Known rows, with every step that occurs:
F > Q > J > N: [-28.8 -43.7  -6.7 -23.9 -45.5  24.7   6.8 -66.0 -23.1  -9.5 -24.0 -53.0
   0.5  17.0 -26.1 -19.7   4.3]
Y > A > F: [ 29.0  -2.6  22.8 -12.2  11.9  35.3 -41.5 -37.3 -32.1 -16.4 -18.8  -7.6
 -25.0 -11.8  24.2 -34.4   1.5]
M > F: [-47.6 -36.8 -21.9 -14.7  -2.6   7.0  -5.5 -12.1 -68.8 -34.6 -32.2  -1.2
 -11.5  -7.1  43.3 -13.5  -9.9]
Y > Q > B > M > F: [-17.5  18.9  -6.9  13.0  50.6  33.8  17.8  19.4 -56.9 -21.4  -6.3  14.0
  14.8  27.7  22.2  -7.5 -32.2]
A > F > Q > B > M > Y: [ 35.3  13.4   9.5  47.5  43.7  30.3 -29.4 -13.7   0.8   8.0  13.6 -12.7
   6.5  12.5  -5.7  -1.1 -25.2]
B > M: [-25.1  -6.3 -23.6  11.9  18.3  53.0  16.9   0.3 -49.7 -39.9 -34.9 -18.1
  -7.9 -10.9   5.8 -23.3   0.7]
A > F > Q > B > M: [  4.4  15.9  -3.2  18.8  37.5  31.3 -26.7 -24.6 -18.7 -15.0  10.7 -35.3
   6.0  -4.7  -5.6 -24.6  -3.8]
A > F > Q > B > M > J: [  4.0   5.9  -3.5  -2.4  32.2  21.0 -50.6   8.3  -7.6 -11.1  13.5 -40.6
  -7.3  32.9 -26.1 -37.5   3.7]
M > Y > Q > F: [ 28.9  -6.8  -7.9  24.6  31.9  39.5  14.6  46.2 -40.9 -17.1 -57.9   6.6
   3.2   8.0 -10.8  -2.7 -26.1]
Y > A > F > Q: [ 12.7 -12.2   1.0 -18.9 -10.3   0.3 -38.8 -42.9  -4.6  -4.6   4.2  -5.6
   0.3   1.3   3.1 -40.7  12.0]
Q > B: [-22.1 -28.9 -23.6  19.9  39.2  42.2 -41.1 -51.3 -51.5 -12.0 -44.8 -54.8
 -43.6  -0.6  20.6 -10.4  -4.8]
Q > J > N: [-21.2 -38.6   5.4 -18.2 -29.4  52.8   6.4 -58.0 -48.6 -19.4 -44.5 -54.6
 -19.7   6.5 -10.3 -13.6  -2.9]
A > F > Q > B: [  3.0 -16.2  -9.9   9.9  26.0   8.9 -65.1 -59.7 -22.6   2.0  -5.2 -54.3
 -14.7  -8.6  10.1 -22.6   6.3]
B > M > Y > A > F: [ 55.4  25.9  40.1  19.1  28.9  47.3 -20.2  -1.7  -7.2  -4.5   4.4  24.5
  -5.6   6.8   9.1 -16.7 -26.3]
M > F > Q: [-55.6 -41.7 -39.7 -19.4 -22.9 -26.1  -5.3 -24.9 -36.7 -25.1  -9.6  -0.5
  11.3   4.3  20.6 -21.8   2.6]
M > F > Q > J: [-36.9 -40.8 -38.5 -34.9 -23.6 -22.4  -3.2 -16.1 -37.9 -22.6 -20.0 -25.1
  23.1  40.7 -29.9 -38.8  -0.8]
B > M > F > Q > J: [-34.7 -14.0 -30.4 -25.5 -15.9  -8.7  20.6   9.3 -29.8 -31.9  -4.6 -14.1
  39.1  44.8 -42.1 -39.9  -9.6]

Rows:
[-25.9  -0.6 -29.6  23.2  31.9  31.9  -5.6 -20.6 -19.2 -18.6  -4.6 -33.8
   1.7  12.2 -13.6 -20.5  -8.1] -> F > Q > B > M
[ 63.1  34.8  45.2  34.4  54.4  53.1 -38.5 -12.7  -1.7   7.6  12.0   9.3
 -15.4  20.7   6.8  -8.7 -38.5] -> Q > B > M > Y > A > F
[ 38.9  15.6  18.5  11.9   4.9  12.1 -17.3  -9.3  19.5   2.2  25.8  23.3
  20.9  17.5 -12.3 -22.4 -13.2] -> B > M > Y > A > F > Q
[-34.5   4.6  -9.1  10.6  34.5  30.3   3.7   2.7 -55.1 -34.4  -4.1  -5.2
  -3.9  11.1  25.6  -6.6 -36.2] -> Q > B > M > F
[-37.1 -14.3   6.0 -27.8 -44.8  19.3  38.1 -25.3 -23.6 -25.6  10.1 -18.5
  29.8  28.1 -22.8 -14.8 -20.5] -> B > M > F > Q > J > N
[ 15.4 -12.7  33.5 -35.0 -42.7  25.8 -12.5 -64.2  -2.8  -0.6   7.2 -32.2
   3.9  20.5 -27.6 -29.4  -5.3] -> Y > A > F > Q > J > N
[ 19.4  12.4   4.8  36.7  33.2  31.0  -7.2  -9.2  23.0  12.5  15.3  21.6
  -0.7  58.2 -22.2  -8.3 -41.8] -> F > Q > B > M > Y > A
[  4.1  -5.0 -14.4  50.6  39.9  29.2  -7.1  -9.8   0.0   6.4  -0.8  -8.9
   2.2  31.7 -16.3   3.6 -28.4] -> F > Q > B > M > Y
[ 24.5   5.8 -10.2  37.6  46.1  54.8  30.5  22.0 -33.7  -0.3 -34.4  26.5
  17.6  28.7   1.2  -3.6 -11.5] -> B > M > Y > Q
[ 31.6   2.9 -13.4  16.6  39.0  48.1  27.8  25.9 -34.3  -0.1 -43.4  -0.3
  29.2  61.6 -48.1 -21.6 -13.2] -> B > M > Y > Q > J
[ 19.7  30.4  10.4  13.1  35.1  32.0 -24.7 -22.6   1.4  -8.1  26.0 -13.2
   4.2  19.0 -13.9 -28.7 -17.3] -> Y > A > F > Q > B > M
[ 20.0  21.4  12.4  -8.5  31.7  22.5 -47.9  11.8  13.7  -6.1  28.1 -17.6
  -8.3  57.9 -33.7 -43.3 -10.9] -> Y > A > F > Q > B > M > J
[ -4.7   6.3  16.4   1.7  23.5  73.3   6.4  -3.7 -27.1  -4.5  -8.6 -25.2
 -16.3  40.7  -4.0  -6.3 -14.6] -> Y > Q > B > M > J > N
